Each row comes from the steps of one walk. Every step used is in the known rows, and no mark comes twice. Write the walk behind each row, first mark first.
In the rows, zero is written as 128.
Known rows:
c/w/h/j: [151  53 103  83 147 137 145 123 139 125 155  82 104 112 130  92 148 130
 176 150  66  95 128 183 133 117 201 189 149 147 115 180 169 109 129 151
 105  45 113 179 118 146 131  84  91 149 124 156 159  96 120 173]
l/v/r/w/c/a: [162 163 167 216  53 159 119 166 146 111 205 124 124 100 117 125 151 144
 106  98 115 166 115 138 158 149  80 137  64 104 136 105  57 109 110  74
 200 152  97 111 146  55 146 134  98 123  44  78 144 176 127  59]
v/r/w/s: [156 170 130 147  74 101 130 170 111  84 151 141 157 118 124 115 159 100
 126  90 153  99 140  99 149 138 112  97 100 106 152 118  89 135  90 104
 152 141 123 107 127  97 138 148  97  78 131 120 107 154 147 100]
h/w/l: [136 144  89  76 185 122 122 110 111 149  94 128  97 154  97 154  75 105
 169 132 155 111 138 101  69 161 131 109 173 161  92 137 204  99 149 140
  88 148 139 105 128 131  87 127 151 178 149 133 110  95 109 150]
j/h: [157 124 106 110 119 126 135 113 142 149 142 129 130 120 124 116 146 104
 179 124  94  81 138 145 147  99 153 152 189 120  96 145 174 138 121 133
  93 134 125 156 127 125 142 126  80 184 130 139 151 101 114 169]
s/w/l/v: [ 96 135 152 102 151 143 135 108 130 151  81 128 169 150 150 172 107 127
  97 136 170 133 154 143 115 145 108 106 124 140 151 113 100 158 145 186
 135  97 127 119 139 178 141 125 162 134 156 142 133 114 114 109]
z/w/s: [162 154  75 127 131  84 151 137 100 137 118 118 164 128 144  69 140 107
 146 141 181  88 128 114 140 124 113  59 166 111 112 116 160 143 114 129
  77 211 165 176  96 137 114 105 140  88 221 124 117 147 177 171]
z/w: [141 122  72 139 157 106 152 103 138 159 111 117 129  95 137  88 125 106
 140 147 126 123 115 132 138 109 141  92 157 135 109 109 168 156 142 122
  91 181 158 167 112 132 112 112 159 123 194 131 133 119 169 177]
j/h/w: [168 131  90  81 135 120 114 116 130 152 136 132 113 139  99 158 151  96
 209 128 123  73 157 150 106 126 130 131 202 120  85 145 199 103 131 118
  98 146 133 133 135  93 123 114  76 216 140 147 138  96 106 181]
a/c: [182 154  71 135 147 121 171 101 122 187 157 107 126 141 106 124 126 114
 140 131  96 139 111 151 120 114 162  96 132 174 102 100 160 129 133 107
 109 187 153 165 104 111 118 113 110 162 108 128 179 112 133 146]
r/v/l/w/h/j: [ 93  88 214 142 105 130 107 121 121  94 147 154 125 117 175 158 197 134
 125 113  85 167 155 178 162  84 150 174 112 130 152 162  23 109 108  78
 207  47  76  95 122 122 147 146  80 116 110 146 129 145 105  82]
w/r/v: [ 88 132 134 122 148 131 113 122 101 135 112 149 130 143 105 148  92 154
  86 117 152 149 112  98 107 127 115 130 136 120 137 116 154 122 143 154
 120 142 133 113 130 175 131 147 152 126 127 124 124 138 107 114]
l/v: [137 111 116 129 139 148 138 118 151 146 142 132 104 104 125 135 142 139
 130 133 123 122 106 144 132 135 127 140 126 120 132 114 136 134 144 124
 129 136 128 142 130  88 130 128 142 120  77 120 130 117 142 126]
z/w/r/v: [ 75 138 134 140 157 111 115 109  94 138  89 150 156 146 129 121  96 148
  62 131 167 165 120 101 122 117  94  94 141 113 132 111 141 149 145 156
 112 165 160 125 119 206 123 137 176 114 199 124 116 155 136 131]
c/w/l: [128 109 103  92 160 147 128 137 146 129 103  85  96 144 111 100  74 143
 124 149 111 113 114  96 107 162 159 173 118 155 112 149 174 139 145 191
  75  92 144 145 139 167 106 115 170 115 110 125 115  98 127 152]
r/v/l: [108 113 148 167 120 138  87 124 151 125 147 149 102 114 140 150 132 166
  92 137 127 147 115 124 121 136 109 158 103 124 152 106  81 121 142 102
 147 137 126 108 131 128 138 135 152 108  80 114 119 145 135 110]
a/c/w/s: [207 157  69 110 110 112 164 157 105 138 165  72 141 182  99  95 138 147
 125 142 131  95 116 135 114 157 141 115  96 147 115 119 151 113 117 145
  80 172 180 180 103 135 125  77 101 101 101 127 154 140 144 159]
a/c/w/l/v/r: [106 157 174 132 135 181 109 121 131 119 144 111 112 218 135 152 111 189
  37 143 116 173 104 131 110 178  87 170  32 143 131 126  54 138 149 162
 146  78 161 116 137 177 134 121 147 111  31 106 128 155 105  83]
h/w: [178 121  56  98 162 116 128 116 138 158 134 118  89 113  90 155 125 109
 193 147 132  98 127 133  84 151 145 109 167 152 107 117 206  95 151 109
  99 176 138 129 125  76 102 108 132 172 130 137 122  94 136 175]
z/w/l/v: [ 82 142 146 130 177 131 130  98 120 144  84 143 136 151 156 117  98 131
  86 138 163 154 125 112 132 130  93 111 137 128 116 123 114 164 143 161
 111 132 158 134 118 178 114 133 187 108 164 120 104 136 143 122]
w/l/v/r: [ 76 145 175 136 144 166  97 109 139 114 123 153 115 148 155 150 111 150
  81 118 154 150 111 109 121 151  81 150  97 115 131 132  78 148 142 149
 146  96 129  92 137 151 132 155 159 109  76 109  98 146 109  78]
s/w/c/a: [207 146  75 158  98 127 166 141 137 173 163  68 169  93 124 113 111 121
 163 144 133 116 136 166 123 140 140  76 144 146 127  95 168 104 130 125
 115 198 116 177 126 105 145  72 109 183 168 112 194 127 136 144]
j/h/w/r/v/l: [ 73 148 182 110 123 134  47 129  93 110 118 186 137 195 120 210 132 163
 109 119 167 132 169 123  87 143  59 158 159  95 125 147 120  87 133 122
 145 118 135  68 143 177 143 144 104 199 111 137 110 157  73 116]
m/w/r: [117 134  93 130 164 112 143 103 123 145  81 142 135 151 120  76  92 127
 121 127 147 153  90  91 129 108 135  79 160 124  95 132 202 151 131 153
  77 168 163 154 107 163 110 135 167 138 179 126 131 133 144 157]
l/w/z: [134 144 102 131 104  85 189 145 140 133 107 130 145  89 107 118 138  97
 174 141 110  98 129 104 166 103 151 104 118 120 140 107 110 130 100 105
 129 182 141 120 127  68 135 144 110  84 138 155 132 107 158 137]
m/w: [161 112  73 142 150 117 151 102 163 147 109 118 107 110 126  62 120 117
 153 142 118 130  86 108 147 108 150  90 155 134  87 121 189 152 131 128
  80 180 164 172 106 107 116 116 155 130 165 120 138 112 168 176]
r/w/h: [137  91 103 122 164 110 172 121 111 140 136 115 119  80 118 107 145  75
 175 107  79 146 142 147 138  95 202 118 120 182 128 130 138 121 108 103
 158  91  93 138 107  86 111 137 119 117 146 141 146  97 143 119]
m/w/l: [123 141 106 125 175 118 142  94 142 140  76 126 113 154 132  64  74 114
 131 131 142 146  96  74 129 120 134  94 166 147  76 139 182 156 131 164
  70 157 162 150 105 167 106 131 179 132 182 114 122 114 141 152]
w/c: [188 105  86 148 118 137 142 156 163 126 175  89  92  54 112  82  94 124
 182 141 132  84  99 115 129 140 142 136 179 116 111 123 211 101 140 103
  80 176  98 175 139  69 114 117 131 133 126  83 127 106 137 157]
v/r/w: [138 133 130 156  97 123 126 136 148 115 144 139 118  96 116 132 144 100
 124 104 100 135 129 109 145 120 135 126  88 129 146 111  96 145 116 101
 169 117 109 102 142  85 127 157 117 108 109 124 117 130 140 105]
c/w/h: [144  52  76  92 176 144 153 126 139 135 145  65  89  99 127  85 125 132
 165 166  75 120 104 166 112 141 206 168  99 173 124 145 175 113 141 141
 105  70 126 176 115 111 113  91 147 109 111 140 139  92 148 161]
l/v/r: [119 119 148 150 116 163 105 116 162 122 154 146 107 111 149 145 153 152
  98 129 129 131 100 141 138 143 100 152  84 103 148 111  90 137 144 111
 158 115 124 120 138  91 141 140 138 109  63 111 112 146 135 102]
v/r/w/c: [166 128 143 188  62 132 119 178 164  77 181 115 105  58 119 106 122 112
 142 111 119 113 115  94 150 140 116 143 117  99 140 119 129 118 118  84
 151 131  84 121 162  60 126 151 112 101 115  84 103 135 135 106]

Write each row's walk:
[125  91  74 128 199 109 167  86 109 163 123 100 131  86 158  73 136  95
 160 150 111 148 118 163 130  94 178  86 150 165 104 125 160 137 134 114
 112 137 138 176  87 133 106 104 157 120 208 133 145 116 167 161]	z/w/h
[ 60 133 171 150 131 139  80 125 113 119 117 170 130 152 135 164 102 176
  59 118 156 167 122 102 108 136  91 149 107 116 158 119  95 118 140 132
 145 126 129  88 130 175 136 157 163 116  99 122 108 165 108  92]	w/r/v/l
[ 92 100 132 112 132 151  98 148 127 114 115 111 112 158  97 138  85 187
  67 145 129 141 105  99 106 163 123 179  94 120 153 130 152 127 151 181
 111 101 144 126 149 190 128 121 167  98  94 126 119 130 115 127]	c/w/r/v
[187 108  92 144 104 127 150 155 161 130 149  73 147  60 124 121 103 116
 167 154 151  81 133 146 120 145 134  99 169 120 145 105 184 122 139 133
  94 155  99 174 147 105 135  92 134 142 193 111 150  98 141 164]	s/w/c
[156 155 142 145  77 103 133 172 117  95 134 141 143 122 160 117 177 115
 139 117 147 115 140 122 153 119 128 111 102 116 155 129  68 132  95  86
 146 153 120 112 125  67 128 146 111  66 107 130 104 155 155 109]	v/l/w/s
[ 98 154 167 139 119 124 115 126 127 107 108 145 123 135 124 134 103 100
 101  90 120 151 140  79 134 133 125 125 101 142 133 131  91 150 113 135
 157  95 110  76 141 145 116 175 137 114 127 121 102 124 111  82]	v/r/w/l
[190 127  68 123 132 138 161 125 143 166 154  73 106 153  98 111 116 149
 121 158  67 131 102 149 115 144 169 142  89 168 116 111 155 128 147 137
  98 141 168 179 121 126 119  86 122 135  76 132 171 107 139 164]	a/c/w
[131 165 169 156  66 122 117 170 112  73 159 161 153 132 134 138 188 129
  95  89 169 115 140 110 155 144  75 118  70  85 164 118  44 136  95 100
 182 120 120  95 132  87 147 151 105  57  84 109  95 171 143  72]	l/v/r/w/s
[186 165  84  67 110  96 119 151  86 125 142 124 148 164 105 138 165 101
 213 118 174  37 167 133 104 142 105 105 214  99  86 152 190  90 106 118
  83 179 145 138 117 103 128 102  60 184 159 147 122 120 116 180]	j/h/w/s
[100 138 143 133 176 141 127  95 143 129  82 147 113 164 141  90 101 144
  98 128 156 158  94  90 141 131  98 113 135 125  93 137 130 159 138 162
 103 132 162 138 113 160 119 135 183 114 135 108 108 132 142 123]	m/w/l/v
[197 127  96 112 103 133 107 159 144 117 174 108  97 107  99 128 125 112
 228 137 141  48 140 132 108 149 109 147 228  94  82 151 227  72 134  97
  79 166 102 153 150  70 119 105  74 213 143 108 124 100 102 184]	j/h/w/c
[118 130 103 106 144 114 150 115 107 159  77 122 190 136 121 159  99 111
 118 130 158 124 153 138 104 122 145  72 150 137 157 107 173 151 134 178
 111 134 129 136 129 178 133 119 149 154 201 156 153 115 122 143]	s/w/r
[ 90 140 163 152 121 154  88 136 110 120 140 132 131 216 115 161 104 216
  15 143 120 191 112 125  97 156  98 170  46 141 154 116  74 115 145 142
 147 109 167 109 131 206 137 115 145 112  45 124 140 174 108  96]	a/c/w/r/v/l
[178 148 108 117  94  95 164 164 111 113 126 119 151 116 126 101 166  93
 164 109 142  95 133 116 154 120 147  93 134 120 133 128 123 137  98 108
 121 170 122 139 122  67 122 139 102  79 138 136 112 132 152 131]	l/w/s
[ 86 129 138 116 136 120 121 123 100 141  83 133 187 148 122 182  95 147
  75 129 173 147 149 131 101 134 111  90 126 126 173 101 124 140 142 181
 135 126 128 113 140 207 148 125 157 135 192 150 145 131 108 121]	s/w/r/v
[ 81 117 172 123 133 185  86 133 157  91 124 117  93 168 143 133 100 185
  59 147 129 138 103 107 119 184  93 200  51 111 143 141  80 147 153 175
 134  45 139 106 153 159 132 132 171  85  47 111  90 142 121  92]	c/w/l/v/r
[ 88 164 194  95 137 158  63 110 115 106 119 172 117 201 140 192 138 136
 126 114 164 115 159 128 101 159  50 161 147  96 102 158 100 115 133 141
 145  84 133  71 148 148 140 149 101 198  92 125  98 140  74  99]	j/h/w/l/v/r
[142 110  64 115 117 111 160 153 158 130 123  92 120 105  89  94  99 146
 157 185 110  65 108  99 130 147 147 154 104 118 131 118 160 118 127 154
  81 159 172 157 130 119 136  97 134  84 111 146 140  97 167 178]	c/w/z
[103 153 163  73 154 147  91 112 110 131 104 156 120 191 118 183 130 124
 157 122 162 102 167 130  97 148  81 153 185 113  87 160 143 107 136 150
 116 101 134  98 139 148 129 134 105 203 113 135 108 115  76 130]	j/h/w/l/v
[130 150 107  71 145 117 106 118  88 143 107 151 138 180  96 170 124 107
 181 112 146  95 162 128  88 124 116 121 211 114  92 155 215  98 130 146
  93 142 136 111 131 149 122 133  87 228 155 157 129 115  88 164]	j/h/w/r
[126  92 108 110 169  99 158  84 106 158 122 120 149 102 162  85 159  93
 172 139 105 124 142 182 149  71 167 111 192 140  96 158 160 134 120 117
 111 112 127 179  89 164 121  97 103 160 228 157 161 119 140 174]	z/w/h/j
[ 95 103 203 137 105 140 117 120 119  95 162 163 136 106 155 154 202 115
 125  89  94 151 154 179 165  93 131 166  97 112 149 158  37 125 104  93
 217  22  76 102 123 116 157 144  68 129  95 142 133 144 106  72]	l/v/r/w/h/j
[102 140  97 126 168 104 144 106 101 155  83 138 156 133 131 101  93 113
 109 130 155 146 119 107 121 103 125  74 164 128 118 118 183 158 141 152
  88 172 163 145 114 179 106 133 168 130 212 138 126 137 152 159]	z/w/r
[135  84 109  93 158 118 156  93 116 148 149 118 126  95 140 107 159  99
 194 119  87 103 138 184 136  85 190 142 186 147  98 167 175 110 118 120
 117  89  98 166  97 134 131 110  81 174 155 154 169 100 112 156]	w/h/j
[105 116 180 174  91 134 103 141 153 106 131 153 105 111 151 159 162 148
  91 128 105 170 125 129 149 121 121 154  72 124 165 112  30 131 126  84
 189 120 108  84 149  85 134 157 135  83  69 119 107 145 136  87]	r/v/l/w
[141  91 142  98 132 110 168 114 118 131 132 126 131  96 143 116 186  81
 198 109  65 128 147 186 167  66 206 139 160 147 119 172 118 124 103 101
 154  73  81 144 114  92 126 132  64 149 154 168 152 106 112 131]	l/w/h/j
[118 138 115  94 158 119 147 108 122 163  77 109 171 139 142 149  81 105
 130 132 157 115 157 126 106 135 144  88 150 159 138 118 153 156 137 185
 102 117 129 131 129 182 129 115 157 152 206 144 145  99 120 140]	s/w/l
[ 50 137 169 170 142 122  84 113 104 120  94 173 153 156 165 141 105 168
  37 135 173 181 128 103 123 123  69 114 114 107 153 111  85 137 143 134
 140 151 163  99 121 209 129 143 183 101 166 118 107 180 139 110]	z/w/r/v/l
[140  80 113  83 151 110 163  94 117 159 126 104 180 105 153 145 158  91
 184 131 109 100 172 212 131  91 185 104 179 153 138 150 147 128 118 146
 132  72  95 167 106 163 151  86  83 181 216 177 187  94 109 161]	s/w/h/j
[114 135 168 168  92 145 112 138 154  98 149 156 121 105 127 154 165 128
  89 102 113 150 130 127 154 131 103 145  58 108 158 108  49 151 122  98
 201  94 108  89 151  80 142 157 126  91  67 119 109 144 136  77]	l/v/r/w
[ 83 143 174 177  74 103 124 152 144 103 116 162 137 111 138 156 147 150
 103 145 131 132 133  95 159 117  94 136  73  98 174 101   6 117 106  83
 182 163 141  73 135 100 153 155 124  51  92 138 111 148 154  90]	r/v/l/w/z
[137 113 193 202  62 145  94 181 170  73 170 130  93  76 146 132 138 160
 104 134 129 146 113 112 152 135  99 175 102  95 161 120  57 105 129  64
 169 134  83 105 165  66 133 154 133  76  76  79  94 149 127  86]	r/v/l/w/c
[155 153 174 217  50 149 103 170 145 115 188 118 114 102 143 130 146 164
 101 124 106 184 117 135 152 139  99 147  77 123 140 107  36  93 115  56
 188 178  99 106 143  64 142 131 110 119  56  80 136 177 124  68]	r/v/l/w/c/a
[138 119 144 157 103 128 132 135 158 119 124 144 109  98 155 131 163 114
 132 126  92 148 131 136 150 111 155 135  93 137 153 120  74 140 122  84
 162 126 108 106 141  61 119 151 128 103  84 130 115 129 145 114]	v/l/w
[125 102  93  93 148 143 134 143 130 128 111 102 114 144  97 106  84 150
 111 146 115 122 106 111 106 148 155 160 113 131 136 136 198 134 148 184
  83 108 144 148 141 161 114 117 156 118 110 140 124 114 131 156]	c/w/r
[ 89 134 170 130 119 126 127 135 105 123  96 151 138 141 113 158 124 133
  87 106 128 174 124 101 140 111 130 123 109 122 154 118  99 138 128 135
 158 129 111  90 143 135 125 171 138 101 116 133 110 141 110  92]	l/w/r/v
[ 93 148 170 123 132 138 137 133 122 123 101 153 123 139 119 146 110 114
 100  94 134 152 143  94 134 131 122 140 109 142 134 129  88 147 120 144
 157  88 111  90 143 131 118 164 145 103 104 124 105 120 119  80]	r/w/l/v
[120 104 161 131 112 118 132 118 116 104 157 141 138 102 142 128 182  87
 159  89  74 135 154 164 158  86 167 141 125 136 132 164  89 125  94  95
 188  44  83 115 117 122 143 143  63 147 142 154 148 126 109 100]	v/r/w/h/j
